Each row comes from the steps of one path. Every step used is in the known rows, and no mark comes twice. Write the path behind each row, first mark first.
Known rows
vibidim ravu: +2.72 -0.86 -0.31 -1.94 +1.88 -2.89 -4.26 +0.18 +0.97 -3.19 -1.13 +2.21 +2.54 +2.60 +2.56 +4.15 -2.60 +2.41
movu fofov vibidim ravu mida: +3.75 +0.76 -0.74 -1.16 +2.26 -1.43 -0.94 -0.68 +2.09 -4.56 +0.72 +4.54 +3.03 +2.61 +1.73 -1.66 +0.18 +3.93
fofov vibidim ravu: +2.22 +0.42 -2.49 -2.09 +0.87 -3.01 -5.67 +0.66 +1.81 -4.31 -0.03 +2.39 +2.60 +2.42 +2.18 -0.34 -2.76 +3.04
mida golug movu fofov vibidim: -0.70 +0.95 -4.42 -0.23 +0.59 -1.55 -7.08 +1.12 +3.51 -5.02 -0.28 +3.94 +2.43 +2.12 +0.81 -5.22 +0.21 +1.70
fofov vibidim sabu movu: -8.61 -0.07 -2.60 +2.78 +3.33 -2.13 -4.71 +1.44 +2.04 -4.34 -1.12 +5.97 +2.25 +0.54 +0.74 +3.21 -0.63 +1.43
ravu mida golug: -0.12 +0.72 -2.12 +1.38 +3.13 -1.63 +1.15 +0.22 +1.18 -2.97 -0.74 +6.79 +1.54 +1.45 +2.16 +3.08 +2.00 -1.33
vibidim sabu movu fofov: -3.69 -1.64 +1.74 +1.40 +5.52 -1.16 -6.49 +0.70 +2.36 -4.00 -2.02 +3.35 +2.21 +1.28 +1.24 +0.92 -0.68 +2.31
vibidim sabu movu fofov mida: -2.84 -0.19 -0.26 +1.18 +1.62 -1.34 -1.86 +1.03 +1.72 -5.65 -1.14 +2.91 +1.74 +0.63 +1.52 -2.12 +0.49 +0.70
sabu movu fofov mida: -2.29 -0.08 +0.08 -0.57 +1.61 -0.39 -1.47 +1.76 +1.84 -5.58 -1.13 +2.99 +2.45 +0.98 +1.40 -2.64 +0.73 +0.20
sabu movu fofov: -2.99 -1.56 +2.13 -1.16 +5.63 +0.13 -5.83 +1.66 +2.59 -3.80 -1.78 +3.39 +3.06 +1.74 +1.23 +0.01 -0.26 +1.60
vibidim ravu movu fofov: +5.18 -1.27 +2.49 -2.29 +4.64 -1.79 -7.02 -0.81 +1.96 -4.09 -0.95 -1.86 +2.42 +2.82 +1.44 -1.00 -1.17 +4.38
vibidim ravu mida golug movu: +0.01 +0.56 -5.18 -0.40 -0.61 -2.52 +0.26 -0.39 +2.51 -1.90 -0.99 +6.72 +3.49 +3.76 +0.68 +5.24 +1.58 -1.36
golug movu: -2.04 -0.44 -4.86 +0.03 -1.29 -1.54 -3.33 +0.41 +2.44 -2.96 -1.31 +5.34 +3.08 +2.72 +0.35 +4.96 +0.93 +1.16
ravu movu: +1.49 -0.28 -0.73 -0.55 +2.79 -1.71 -4.42 -0.59 +0.97 -4.20 -0.32 -0.60 +1.83 +1.44 +0.82 +2.80 +0.28 +3.82
sabu movu fofov mida golug: -2.10 +0.50 -1.47 +0.24 +2.54 -1.72 -0.58 +1.71 +1.66 -3.95 -1.51 +4.48 +1.86 +1.16 +2.01 -0.36 +1.02 -3.45
mida golug: -1.41 +0.09 -2.39 +1.10 +2.82 -2.26 -2.50 +1.22 +1.01 -2.86 -1.69 +5.16 +1.15 +1.12 +2.46 +3.61 +0.50 -1.94
vibidim ravu movu fofov mida golug: +2.28 +0.56 -1.15 -0.60 +2.07 -2.84 -1.23 +0.40 +1.33 -4.00 -1.02 +1.68 +1.61 +1.91 +2.28 -0.76 +0.39 -2.08
mida sabu movu fofov vibidim: -3.30 +0.78 -2.11 -0.31 +3.43 +0.37 -6.87 +2.75 +3.07 -5.51 -0.27 +4.43 +2.55 +1.38 +1.06 -5.14 -0.33 +1.25
fofov mida golug vibidim ravu: +2.12 -2.58 -2.07 -1.70 +0.80 -3.71 -1.64 -0.31 +1.46 -3.28 -1.03 +3.29 +5.11 +1.87 +2.77 +1.13 -0.64 -1.62
movu fofov mida golug vibidim: -1.30 -3.42 -2.83 +0.69 +1.17 -2.16 -1.30 +0.07 +2.09 -4.24 -1.17 +4.88 +5.27 +0.12 +2.24 -2.87 +2.60 -3.19
movu fofov: +1.21 -1.48 +1.66 -0.16 +4.03 -0.57 -6.78 +0.54 +2.05 -4.30 -1.56 +2.00 +1.68 +1.43 +1.98 -1.25 -0.27 +3.16
golug movu fofov mida sabu: -0.53 +0.28 -1.86 +1.31 +1.04 +1.25 -1.01 +2.69 +1.03 -4.80 -1.29 +4.85 +1.46 +1.65 +1.71 -0.47 +1.63 -2.89

Which path is each row?
-7.38 +0.15 -1.27 +0.15 +3.60 +1.38 +0.16 +4.06 +1.19 -3.98 -1.56 +6.88 +2.95 +1.00 +1.10 +3.59 +1.01 -3.59 -> fofov mida sabu movu
+4.34 -0.35 -0.12 -2.37 +2.81 -2.92 -4.43 -1.15 +0.95 -3.55 -0.29 -1.73 +2.50 +2.68 +1.23 +3.51 -1.40 +4.04 -> vibidim ravu movu
-2.72 +1.04 -1.95 -0.16 +3.48 +0.60 -5.13 +2.29 +2.98 -5.54 +0.12 +5.23 +2.74 +1.48 +0.88 -5.51 +0.58 +1.51 -> ravu mida sabu movu fofov vibidim
-2.49 -0.97 +2.17 -0.35 +6.27 +1.54 -3.38 +2.22 +2.25 -3.84 -1.58 +5.09 +2.97 +1.99 +1.20 +0.02 +0.95 -0.10 -> ravu mida sabu movu fofov
-0.14 +0.46 -1.76 +0.69 +1.79 -2.09 -1.05 +1.11 +1.26 -4.14 -1.41 +3.83 +1.13 +1.11 +2.40 -0.97 +1.10 -2.64 -> movu fofov mida golug
+4.82 -2.53 +2.05 -2.33 +4.45 -1.86 -6.78 -1.16 +2.20 -4.07 -0.83 -1.56 +3.74 +2.51 +1.40 -2.08 -0.56 +3.71 -> golug vibidim ravu movu fofov
-5.15 +0.01 -0.24 -0.53 +5.09 +1.27 +0.74 +3.00 +1.37 -2.87 -1.18 +7.77 +3.70 +2.08 +1.10 +5.24 +0.75 -2.35 -> vibidim ravu mida sabu movu
+0.54 -1.03 -1.40 -0.43 +2.14 -1.37 -5.47 +0.30 +2.89 -3.10 -1.93 +3.60 +2.68 +3.01 +1.07 +0.23 +0.74 +0.33 -> mida golug movu fofov
-3.35 -2.61 -3.74 +5.98 +0.89 -4.68 -2.89 -1.57 +0.95 -4.47 -1.50 +4.81 +2.25 -0.75 +2.33 +1.81 +1.27 -0.40 -> fofov mida golug vibidim sabu
-2.53 -2.90 -2.70 +5.74 +1.59 -4.45 -3.78 -1.79 +1.32 -4.59 -1.59 +4.19 +2.27 -0.43 +2.38 +0.28 +1.16 -0.15 -> movu fofov mida golug vibidim sabu
-2.37 +0.04 -3.94 +4.98 +0.85 -3.78 -8.00 -1.03 +2.23 -5.32 -0.81 +3.46 +0.44 +0.83 +1.21 -1.14 -0.57 +4.19 -> golug movu fofov vibidim sabu
-6.51 +0.14 -0.63 +0.38 +5.10 +1.90 +0.75 +3.31 +1.46 -3.16 -1.17 +8.37 +3.47 +1.46 +0.93 +5.02 +1.56 -2.43 -> ravu mida sabu movu
-0.33 +0.22 -0.71 +1.55 +2.18 +1.37 -1.30 +2.96 +0.61 -5.18 -1.42 +4.36 +0.95 +0.93 +2.25 -1.04 +1.36 -2.54 -> movu fofov mida sabu
+2.38 +1.00 -1.77 -0.16 +3.17 -2.38 -0.59 -0.08 +1.78 -3.26 -0.45 +5.40 +2.21 +2.44 +2.28 -0.10 +0.75 -0.70 -> movu fofov vibidim ravu mida golug
+3.16 -1.27 +2.02 -1.02 +4.64 -0.95 -7.00 -0.53 +1.95 -4.50 -0.99 -1.13 +1.89 +1.93 +1.14 -1.54 -0.06 +4.35 -> ravu movu fofov
+2.25 +0.75 -0.73 +0.64 +3.57 +1.16 -0.70 +1.75 +1.06 -4.30 -0.23 +5.96 +1.99 +2.30 +2.17 -0.13 +0.99 -0.62 -> movu fofov vibidim ravu mida sabu
+4.00 +0.47 -1.66 -2.49 +2.03 -2.98 -5.46 -0.75 +1.51 -4.42 +0.50 -1.62 +2.62 +2.59 +1.01 +0.40 -1.61 +4.41 -> fofov vibidim ravu movu
-1.10 +0.12 -2.50 +4.77 +2.24 -3.87 -8.32 -1.35 +1.79 -5.75 -0.43 +1.41 +0.00 +0.42 +1.40 -1.83 -0.87 +5.10 -> ravu movu fofov vibidim sabu
-2.17 +0.05 -5.67 +0.29 -0.70 -2.35 -2.20 +0.49 +2.30 -2.18 -1.61 +6.11 +2.80 +2.96 +0.73 +5.30 +1.36 -1.75 -> mida golug movu
+1.67 +0.39 -0.70 +0.91 +3.42 +0.97 +0.95 +1.66 +0.39 -3.59 -0.67 +6.48 +1.92 +2.08 +2.36 +3.48 +1.22 -1.19 -> vibidim ravu mida sabu
-2.15 -0.02 -2.66 +5.26 +1.95 -3.68 -8.21 -0.81 +1.81 -5.75 -0.67 +2.99 -0.08 +0.25 +1.74 -1.72 -0.97 +4.54 -> movu fofov vibidim sabu
+4.74 -2.29 +1.68 -2.14 +4.64 -2.28 -6.24 -1.21 +2.21 -3.70 -0.94 -1.21 +3.70 +2.61 +1.49 -1.83 -0.39 +2.28 -> mida golug vibidim ravu movu fofov
+3.30 +0.10 +0.38 -1.44 +0.97 -1.71 -2.28 -0.08 +1.39 -5.73 -0.48 -0.76 +1.93 +1.73 +1.58 -3.41 +0.03 +2.18 -> vibidim ravu movu fofov mida
-3.35 +0.34 -4.12 +5.60 +0.93 -3.82 -6.89 -0.67 +1.32 -5.49 -0.63 +3.97 -0.22 -0.21 +1.79 +0.43 -0.95 +4.15 -> fofov vibidim sabu
-0.23 +0.51 -2.35 -0.07 +1.89 -0.85 -8.02 +1.34 +2.87 -5.98 +0.02 +2.72 +1.74 +1.13 +1.47 -6.29 -0.49 +3.79 -> movu fofov vibidim
+1.33 -0.84 -1.12 +0.89 +3.11 +0.78 +1.20 +1.32 +0.62 -3.62 -0.54 +6.86 +3.26 +1.79 +2.32 +2.42 +1.79 -1.93 -> golug vibidim ravu mida sabu
-2.19 -3.77 -3.35 +0.97 +1.80 -2.28 -2.19 +0.06 +1.86 -3.27 -1.45 +5.76 +5.37 +0.14 +2.32 +0.52 +2.21 -2.67 -> mida golug vibidim
+1.71 +0.81 -0.59 -1.64 +2.99 -1.05 -0.49 -0.17 +2.33 -4.22 +0.63 +5.16 +3.63 +2.64 +1.39 -1.01 +0.24 +3.18 -> sabu movu fofov vibidim ravu mida
-3.10 -1.39 -0.55 +1.21 +1.30 -1.47 -1.68 +0.69 +1.96 -5.78 -1.16 +3.29 +3.15 +0.39 +1.46 -2.99 +1.09 +0.00 -> golug vibidim sabu movu fofov mida
-3.03 -1.29 +2.03 -0.53 +6.17 +1.28 -5.05 +2.70 +2.25 -3.82 -2.03 +4.32 +2.83 +1.77 +1.35 +0.33 +0.10 -0.38 -> mida sabu movu fofov
